Each row was made from one small tree. Brackets hold a mark, then the marks that hang from it, in the order of their numbers. Every link used is in the known rows. Write each row's tree.
Known rows:
(Z_511 (Z_263 (Z_99 (Z_632 (Z_789 (Z_546 Z_606))) Z_806))): [-10.1 -24.0  17.8  27.9  -5.7  23.9  14.2 -22.5  14.7  -9.4  -8.3  41.5
   9.3  20.6  27.7  32.1 -14.6 -10.6 -11.9 -27.9  26.1]
(Z_789 Z_546): [-12.9   8.8  20.7  10.9  -6.0 -28.3  -0.5 -20.2  -0.8 -17.5  10.6  27.9
  33.5  35.7  42.8   9.9 -10.5  11.9 -18.9  -8.0  16.3]
(Z_906 (Z_546 (Z_606 (Z_263 Z_511)) Z_727)): [ -9.8  -1.1  28.4  31.6   0.5 -35.6 -14.6 -16.1  24.5  11.0  -7.6  21.8
  29.2  26.7  22.6   8.6   6.0   7.8  -6.0 -13.2  28.4]
(Z_606 Z_263): [ -0.5   4.5  26.1   6.6  -9.5   1.8  -6.3 -26.0  -7.0  -8.1   8.8  10.4
  13.4  14.6  33.9  13.4  11.8   4.5 -17.5   3.0  22.6]
(Z_727 (Z_546 (Z_606 (Z_263 Z_99)))): [  4.1 -18.6  47.1  20.3 -17.1  -6.6 -22.2 -18.6   6.2  -9.4  -3.2   5.7
  10.8  24.3  33.4  22.0   1.5  -7.0  -6.0   8.2  15.4]
(Z_789 (Z_546 Z_606 Z_727) Z_632): [ -6.6  -3.7  55.1  31.1 -14.8 -59.1   3.7 -34.3  36.4  10.0   0.5  32.9
  36.8  51.6  36.8  11.2  -6.1  13.4   1.5  -9.1  31.2]
(Z_632 (Z_789 (Z_546 (Z_606 Z_263) Z_727))): [-13.8  -3.3  43.7  24.4  -2.3 -42.4   7.3 -24.1   8.6  -4.4  25.4  28.8
  16.4  34.6  31.5   1.9 -13.2   9.0  -3.8 -26.1  26.5]
(Z_511 Z_263): [  0.9  -0.2  -1.1  14.9 -13.4   9.6   4.1 -36.0  -1.0  -6.0  -9.4  26.4
  11.8  14.6  32.1  20.7   3.1   4.5  -7.0  -3.8  14.2]
(Z_606 (Z_263 (Z_99 (Z_632 Z_789) Z_806) Z_511) (Z_546 Z_727)): [-12.5 -28.6  35.3  26.7  -4.4  31.9  11.8  -7.7  -0.8 -17.5  -6.9  48.0
  16.4   3.3  23.5  31.5  20.4 -17.8 -11.8 -32.3  34.5]
(Z_546 (Z_606 (Z_263 (Z_99 Z_806) Z_511)) Z_727): [ -6.4 -15.6  35.8  40.7  -3.0  -5.8  -6.1  -7.4  29.9  21.2  -5.4  26.3
  16.4  37.2  14.3  13.2  20.8 -10.4   2.4 -23.8  37.9]
(Z_606 (Z_263 Z_511) Z_546): [  0.5  -9.1  17.9  10.8 -10.5  13.4  -3.3 -18.2 -16.5 -19.1  -2.2  26.4
  19.3   4.4  40.8  25.5  23.2  -3.4 -11.5  -1.7  15.8]
(Z_906 (Z_546 (Z_606 (Z_263 (Z_99 (Z_632 Z_789)) Z_511)) Z_727)): [-13.8 -12.6  37.1  34.2   4.3 -30.9  -7.8 -15.0  26.1   5.1  -3.6  29.9
  24.0  20.0  20.7  12.3  -1.2   1.6 -10.0 -26.1  32.9]
(Z_727 (Z_546 (Z_606 (Z_263 (Z_99 (Z_632 Z_789) Z_806) Z_511)))): [ -0.8 -37.4  49.7  29.1 -14.1   1.1  -7.2 -15.4   7.8 -14.7  -2.4  13.5
  14.7  31.0  27.8  25.8  -6.8 -13.0  -6.9 -10.7  16.6]
(Z_727 (Z_546 (Z_606 (Z_263 (Z_99 (Z_632 Z_789)))))): [  1.7 -27.9  53.4  23.2 -15.2  -6.9 -13.1 -20.6   6.9 -14.1   3.6  11.6
   7.9  23.7  30.5  22.3  -6.3  -9.9  -8.8  -2.5  15.4]
(Z_606 Z_263 Z_546): [  2.3   3.5  24.6   4.3 -10.7  12.3  -8.1 -22.2 -13.2 -17.5   2.6  24.1
  12.0   1.4  37.2  25.3  15.6  -2.9 -11.7   7.3  15.7]
(Z_632 (Z_789 (Z_546 (Z_606 (Z_263 (Z_99 Z_806) Z_511)) Z_727))): [-17.3 -14.8  42.1  30.4   0.3 -28.9  10.6 -16.0  10.1  -6.3  16.8  33.3
  20.6  35.7  29.6   8.7 -13.3   2.3  -2.8 -36.2  32.0]
(Z_99 (Z_632 Z_789) Z_806): [ -6.7 -26.2  19.2  25.1   2.3  11.7  31.0 -20.7   6.4 -23.5   2.1  40.6
  26.9  37.7   5.1  29.4 -33.2 -14.6 -14.2 -40.6  13.5]
(Z_727 (Z_546 (Z_606 (Z_263 Z_511)))): [  4.5 -22.7  41.5  23.4 -18.8 -11.8 -17.8 -20.0   3.9  -8.8  -2.5   4.4
  16.6  31.8  34.5  18.1   4.7  -4.0  -4.7   5.8  11.4]
(Z_806 Z_99): [ -1.8  -2.5  -6.8  13.5 -11.8 -11.1   2.2 -27.5 -10.1 -12.0   6.2  20.3
  15.0  24.1  32.5  24.7  -5.8 -11.8  -8.8  12.9   3.3]

Which tree is each row?
[ -8.4  -2.8  32.6  19.0   0.2 -43.9   5.5 -25.2   3.7 -12.6  22.4  27.6
  19.8  34.6  34.6   8.5 -25.8   7.7  -4.1 -22.3  15.8]	(Z_632 (Z_789 (Z_546 Z_606)))
[-15.4 -38.6  17.4  29.8   5.3  17.2  20.6  -5.2   2.5 -27.6  -9.5  47.7
  33.3  24.0  24.8  34.0 -14.1 -17.1 -19.9 -48.7  25.8]	(Z_263 (Z_99 (Z_632 (Z_789 Z_546)) Z_806) Z_511)
[-14.4 -19.5  12.2  23.8  -9.7 -17.1  21.5 -27.6  -2.1 -16.9  20.6  36.6
  14.0  30.2  28.4  20.8 -15.6 -14.1 -16.9 -11.5   9.7]	(Z_806 (Z_99 (Z_632 (Z_789 (Z_546 Z_727)))))
[-11.9 -17.2  62.7  36.1 -14.6 -38.0   5.9 -25.8  36.6  10.2  -3.0  32.2
  35.6  49.3  38.7  16.0   0.6   7.4  -2.0 -16.4  42.8]	(Z_789 (Z_546 (Z_606 (Z_263 (Z_99 Z_806) Z_511)) Z_727) Z_632)
[ -6.2 -21.1   9.7  22.6  -6.4  33.3  16.0 -26.6   6.1 -14.1 -12.8  40.5
   8.3  10.3  23.6  34.0 -10.7 -11.1 -12.3 -26.1  24.1]	(Z_511 (Z_263 (Z_99 (Z_632 Z_789) Z_806)))
[-10.0 -13.4  37.8  19.7  -6.3  35.5   3.5  -9.6   4.2 -13.9  -7.3  44.6
  12.1   2.1  19.9  32.5  17.6 -18.3 -14.1 -18.0  34.0]	(Z_606 (Z_263 (Z_99 Z_632 Z_806)) (Z_546 Z_727))
[  5.8 -16.3  45.0  20.1 -18.9 -12.2 -19.9 -21.8   5.3  -8.1  -0.5   3.1
  13.1  30.6  32.6  18.1   1.0  -3.7  -4.5  10.1  11.5]	(Z_727 (Z_546 (Z_606 Z_263)))
[ -9.0 -11.1  43.1  16.0  -6.0  20.3   2.3 -16.4  -0.8 -15.8   2.8  44.4
   5.1  -8.1  26.2  26.5  18.8 -13.1 -14.6 -17.9  32.6]	(Z_606 (Z_263 (Z_99 (Z_632 Z_789))) (Z_546 Z_727))
[ -8.3 -34.9   6.6  27.9   3.8  29.6  13.6  -4.1   3.9 -22.6 -21.2  44.2
  34.3  21.7  19.9  38.4  -4.1 -21.3 -19.7 -39.2  22.6]	(Z_263 (Z_99 Z_632 Z_806) Z_511)
[-11.8 -20.9  14.9  23.3  -7.1  27.8  17.2 -24.6   7.0 -16.0  -8.7  42.8
  11.3  15.1  28.9  31.5 -13.3  -8.1 -15.3 -27.8  26.2]	(Z_511 (Z_263 (Z_99 (Z_632 (Z_789 Z_546)) Z_806)))
[-18.2 -37.9  20.6  33.9   4.3  14.9  22.7  -4.3   6.7 -23.0 -10.0  51.4
  33.9  25.6  20.7  30.0  -9.0 -16.6 -17.3 -52.8  30.2]	(Z_263 (Z_99 (Z_632 (Z_789 (Z_546 Z_727))) Z_806) Z_511)
[-12.7 -23.3  21.0  32.0  -6.1  21.1  15.6 -21.7  18.8  -4.6  -8.7  44.7
   9.7  22.5  23.2  28.2  -9.5 -10.1  -9.6 -32.1  30.6]	(Z_511 (Z_263 (Z_99 (Z_632 (Z_789 (Z_546 Z_606 Z_727))) Z_806)))
[ -6.2 -20.3   4.2  18.8  -8.4  -8.9  18.6 -30.4  -7.2 -19.8  16.7  31.0
  10.5  23.4  27.1  26.7 -18.3 -17.8 -15.9  -5.7   2.9]	(Z_806 (Z_99 (Z_632 Z_789)))
[ -6.1 -13.4  47.9  35.7  -2.0 -14.7  -3.7 -15.4  30.5  17.8   7.7  29.6
   5.6  28.8  13.6  10.5  11.8  -9.8  -1.9 -24.3  36.5]	(Z_546 (Z_606 (Z_263 (Z_99 (Z_632 Z_789)))) Z_727)
[ -9.7 -16.1  27.6  23.1  -7.1  30.7   0.4  -6.0  -2.7 -12.0 -14.1  40.4
  19.6   3.6  27.6  30.0  28.8 -13.6  -6.6 -19.1  34.8]	(Z_606 (Z_263 (Z_99 Z_806) Z_511) (Z_546 Z_727))
[ -3.6  -3.7  41.2  33.0  -4.0 -14.0 -13.0 -13.3  29.9  22.2   1.5  23.9
   8.4  29.6  16.4   9.9  19.4  -7.2   0.7 -13.6  36.4]	(Z_546 (Z_606 (Z_263 Z_99)) Z_727)
[ -8.9 -25.2  42.2  43.2  -0.8  -6.3   3.1  -9.4  30.6  16.9   1.3  32.0
  13.6  36.6  11.8  14.0  13.0 -12.9  -0.2 -34.5  37.9]	(Z_546 (Z_606 (Z_263 (Z_99 (Z_632 Z_789) Z_806) Z_511)) Z_727)
[-14.2 -24.0  22.4  27.6  -9.9 -16.3  17.4 -25.3   4.7  -9.2  24.8  31.4
   7.8  33.4  29.3  19.9 -11.8 -16.4 -16.1 -10.2  14.2]	(Z_806 (Z_99 (Z_632 (Z_789 (Z_546 (Z_606 Z_263) Z_727)))))
[-10.6 -16.6  34.6  23.2   3.9  -6.3   5.2 -14.3  14.1 -14.2   4.4  44.8
  15.4  15.5  23.2  23.5 -12.4 -12.5 -17.6 -32.3  27.3]	(Z_263 (Z_99 (Z_632 (Z_789 (Z_546 Z_606 Z_727)))))
[-10.6 -23.6  36.4  22.3  -5.9  21.5   6.5 -12.5  -4.1 -17.5  -1.6  46.7
  12.6  -4.6  30.3  26.5  26.5 -13.5 -14.1 -26.3  32.3]	(Z_606 (Z_263 (Z_99 (Z_632 Z_789)) Z_511) (Z_546 Z_727))
[ -5.5 -21.2   1.2  24.1   2.3  20.7   3.2  -4.1  -1.3 -17.6 -24.3  35.1
  34.8  19.6  25.0  34.2   0.6 -14.1  -9.2 -27.9  23.9]	(Z_263 (Z_99 Z_806) Z_511)
[ -4.4 -16.3  11.0  18.4  -7.7  23.0  10.4 -31.1   3.2 -14.4  -7.6  39.4
   4.1   1.8  29.9  29.2  -4.4  -6.6 -14.6 -20.3  21.9]	(Z_511 (Z_263 (Z_99 (Z_632 Z_789))))
